(in the rows, 128 means zero)
Known rows, with every step that occurs:
vefezu > sozirab: [131 149 133 142 184 122 134 128 127 141 139 131 119 116 120 123 117 128
 136 149 119 107 118  71 120 129 116 133]
kamop > dumap > pigi > gifev > boga > sozirab: [ 94 124 160 169 241 107 164 141 128 109 103 145 101 101 144 115 128 122
 138 136 123 151 109 108 169 166 119 127]
fubazov > pelub > dukag > pigi > dumap > kamop > gifev: [106 146 160 134 204 111 142 143 146 130 138 157 126 126 146 104 134 137
 153 123 120 140 116 114 135 142 143 190]
dumap > pigi > gifev: [129 135 152 142 203 116 143 128 124 125 112 145 123 127 130 113 140 132
 133 150 128 130  90  84 155 155 134 131]
pigi > dumap > kamop > gifev > boga: [ 90 152 158 163 209 114 164 127 136 130 123 136 116 128 140 118 125 127
 151 126 137 135 116 117 159 141 122 161]
nenu > dukag > pelub > fubazov: [121 147 140 102 171 126 137 135 130 126 132 159 141 106 139 122 122 137
 134 111 133 118 101  64  69 161 134 156]
nenu > dukag > pelub: [118 136 133 132 176 126 140 133 131 128 137 147 125 115 148 117 123 134
 134 102 137 123 101  68 101 151 138 155]
nenu > dukag: [123 131 139 140 145 125 144 126 127 131 131 141 132 117 133 122 126 135
 141 109 140 112 116  72 125 142 134 145]
fubazov > pelub > dukag > pigi > gifev > boga: [ 97 133 108 127 233 112 133 142 147 122 132 159 128 123 163 126 139 134
 150 119 115 128  94 105 159 160 168 148]
pelub > dukag > pigi > dumap > kamop: [114 142 150 127 180 110 128 141 133 132 116 155 120  96 141 102 123 143
 150 142 118 134 109 107 148 122 138 173]
gifev > kamop > dumap > pigi > dukag: [126 125 189 146 175 116 148 121 124 109 116 145 108 113 131  97 117 128
 139 133 131 142 116 130 160 126 122 155]
nenu > dukag > pigi > gifev > boga > sozirab > vefezu: [105 130 133 146 239 115 155 134 128 117 148 145  99 108 161 122 134 124
 152 106 130 141 121  70 182 175 160 137]
nenu > dukag > pigi > dumap > kamop: [113 130 154 141 181 110 143 141 128 134 114 147 116  98 145 101 123 138
 151 115 126 134 104  55 142 141 137 166]
gifev > kamop > dumap > pigi: [128 131 173 141 166 110 141 134 121 115 120 140 108 104 137  84 114 124
 137 151 125 136 108 127 148 133 117 160]
boga > sozirab > vefezu: [145 152 145 139 155 125 142 128 123 126 163 127 118 123 134 115 120 126
 135 138 124 132 152 150 144 148 134 133]
dumap > kamop > gifev > pigi: [122 155 165 137 202 116 150 140 133 146 136 138 104 124 136  98 136 125
 142 131 127 124 126  68 121 144 116 160]
fubazov > pelub > dukag > pigi > gifev > boga > sozirab > vefezu: [110 141 117 132 252 117 139 142 140 114 170 153 118 124 165 121 132 128
 147 125 110 144 125 132 174 174 173 147]
fubazov > pelub > dukag > nenu: [137 139 120 121 180 126 124 139 143 128 151 154 141 142 143 120 124 132
 138 143 104 127 111 132 113 134 149 150]
dumap > kamop > gifev > pigi > dukag: [120 150 180 145 211 123 157 127 136 140 132 141 104 133 131 111 137 128
 145 113 134 129 134  73 132 137 121 155]
kamop > dumap > pigi > dukag > pelub > fubazov: [125 143 185 113 189 116 148 128 131 108  95 165 121 112 132 116 128 134
 133 119 123 143 100 118  87 155 119 148]
kamop > dumap > pigi > gifev: [111 130 171 153 193 105 155 129 127 114  95 152 115 118 133 110 140 129
 137 142 130 140  99 104 150 146 121 133]
vefezu > sozirab > boga: [124 152 130 141 196 120 144 130 127 147 126 133 113 126 126 137 114 129
 137 150 126 105 135  63 120 138 126 134]
nenu > dukag > pigi: [125 126 136 126 148 115 137 135 130 134 114 143 114 104 147 115 134 133
 150 103 126 117 106  61 130 146 141 150]
dumap > kamop > gifev > pigi > dukag > nenu: [127 147 177 141 233 122 154 131 140 140 133 146  95 143 137 108 136 122
 148 129 115 140 124  66 128 131 125 149]
sozirab > boga: [123 150 131 133 146 120 146 129 130 140 111 134 124 134 139 134 125 131
 138 132 134 114 136 117 130 143 138 134]
pelub > fubazov: [135 155 144 102 132 122 134 128 129 132 119 144 144 112 124 125 126 134
 137 139 123 109 118 116  96 145 123 135]
nenu > dukag > pigi > dumap: [110 127 148 141 151 112 149 134 126 126 103 142 110 100 149 112 133 140
 154  99 138 129 108  91 140 150 145 151]

Rows:
[123 154 162 143 176 119 146 126 136 143 137 139 126 132 126 114 129 125
 142 137 128 122 123  82 131 126 115 163] : dumap > kamop > gifev
[123 147 148 130 201 125 144 133 133 129 127 141 100 120 153 113 132 135
 133  98 130 135 117 108 108 153 141 136] : gifev > pigi > dukag > pelub
[105 151 146 149 207 117 152 129 140 137 133 137 119 131 137 120 127 121
 147 129 126 121 116  84 149 137 119 160] : dumap > kamop > gifev > boga
[131 142 124 126 159 126 127 136 139 127 151 149 149 132 136 121 125 139
 135 128 121 115 121 137 116 140 146 155] : fubazov > pelub > dukag
[100 135 176 148 190 110 158 134 133 135 117 149 108 111 142 105 135 132
 158 105 138 137 111  51 141 144 132 180] : nenu > dukag > pigi > dumap > kamop > gifev
[108 135 164 166 243 109 167 134 123 101 131 144  98 116 147 111 130 119
 139 141 126 156 123 132 183 170 132 131] : kamop > dumap > pigi > gifev > boga > sozirab > vefezu
[128 162 137  95 163 123 129 133 133 130 126 151 138 111 139 120 123 134
 131 133 121 121 105 113  73 153 129 143] : dukag > pelub > fubazov
[129 134 158 137 216 117 136 130 121 122 134 143 118 117 134  95 124 128
 133 166 128 133  91  86 172 148 137 148] : dumap > pigi > gifev > kamop
[145 132 163 141 172 125 144 120 125 123 107 139 119 130 123 118 134 135
 135 130 127 127 108 107 145 143 132 136] : dumap > pigi > dukag
[135 124 178 149 186 115 152 125 131 113  92 151 104 132 132 113 131 126
 142 134 112 150 106 122 138 129 121 133] : kamop > dumap > pigi > dukag > nenu
[107 148 173 143 180 106 151 133 135 138 110 140 105 116 143 103 135 130
 154 127 126 140 115 102 147 136 127 168] : dukag > pigi > dumap > kamop > gifev
[116 138 133 125 164 114 133 143 139 123 125 151 128 116 153 110 131 143
 148 117 119 134 112 153 133 150 158 160] : fubazov > pelub > dukag > pigi > dumap
[124 143 191 108 200 118 139 128 127 106 118 162 117 102 137  97 112 129
 133 134 124 147  99 120 105 147 122 165] : gifev > kamop > dumap > pigi > dukag > pelub > fubazov
[ 94 138 164 147 179 110 147 122 131 119 132 148 117 110 142 109 118 125
 141 142 138 137 120 125 164 122 125 142] : pigi > gifev > kamop > dumap
[106 155 175 157 178 116 159 125 133 135 127 139 121 129 128 112 128 131
 146 134 138 134 125 114 141 131 118 163] : pigi > dumap > kamop > gifev
[119 148 152 149 168 116 143 131 127 134 123 138 131 116 131 107 117 136
 139 143 127 132 116 120 141 129 123 149] : pigi > dumap > kamop
[101 148 170 133 189 110 143 135 139 132 120 155 112 109 138 107 133 138
 157 134 130 136 118 102 148 126 133 188] : pelub > dukag > pigi > dumap > kamop > gifev
[105 155 165 156 231 109 163 137 131 124 147 132  89 117 155 104 126 120
 157 126 120 157 139 131 180 160 138 165] : dukag > pigi > dumap > kamop > gifev > boga > sozirab > vefezu
[128 151 128 148 188 124 149 130 126 121 158 125 112 121 146 121 118 122
 140 130 122 132 143 153 163 158 139 130] : gifev > boga > sozirab > vefezu
[127 157 153 102 171 129 136 120 136 125 122 155 137 120 134 133 125 137
 133 115 126 127 114 116  86 148 134 140] : pigi > dukag > pelub > fubazov
[128 131 168 146 153 108 148 134 125 117  96 142 112 113 132 103 131 129
 136 137 123 133 107 124 131 141 113 143] : kamop > dumap > pigi
[133 124 184 143 198 117 143 125 127 109 116 148 100 123 138  96 114 121
 142 149 113 152 107 123 155 121 125 149] : gifev > kamop > dumap > pigi > dukag > nenu
[ 88 148 163 172 226 118 167 136 134 129 134 131 108 113 138 115 116 125
 147 128 130 147 135 115 160 151 116 156] : pigi > dumap > kamop > gifev > boga > sozirab
[ 94 131 150 124 204 105 131 140 143 114 143 166 121 108 160  99 123 131
 148 131 119 142 111 126 157 133 152 169] : fubazov > pelub > dukag > pigi > gifev > kamop > dumap
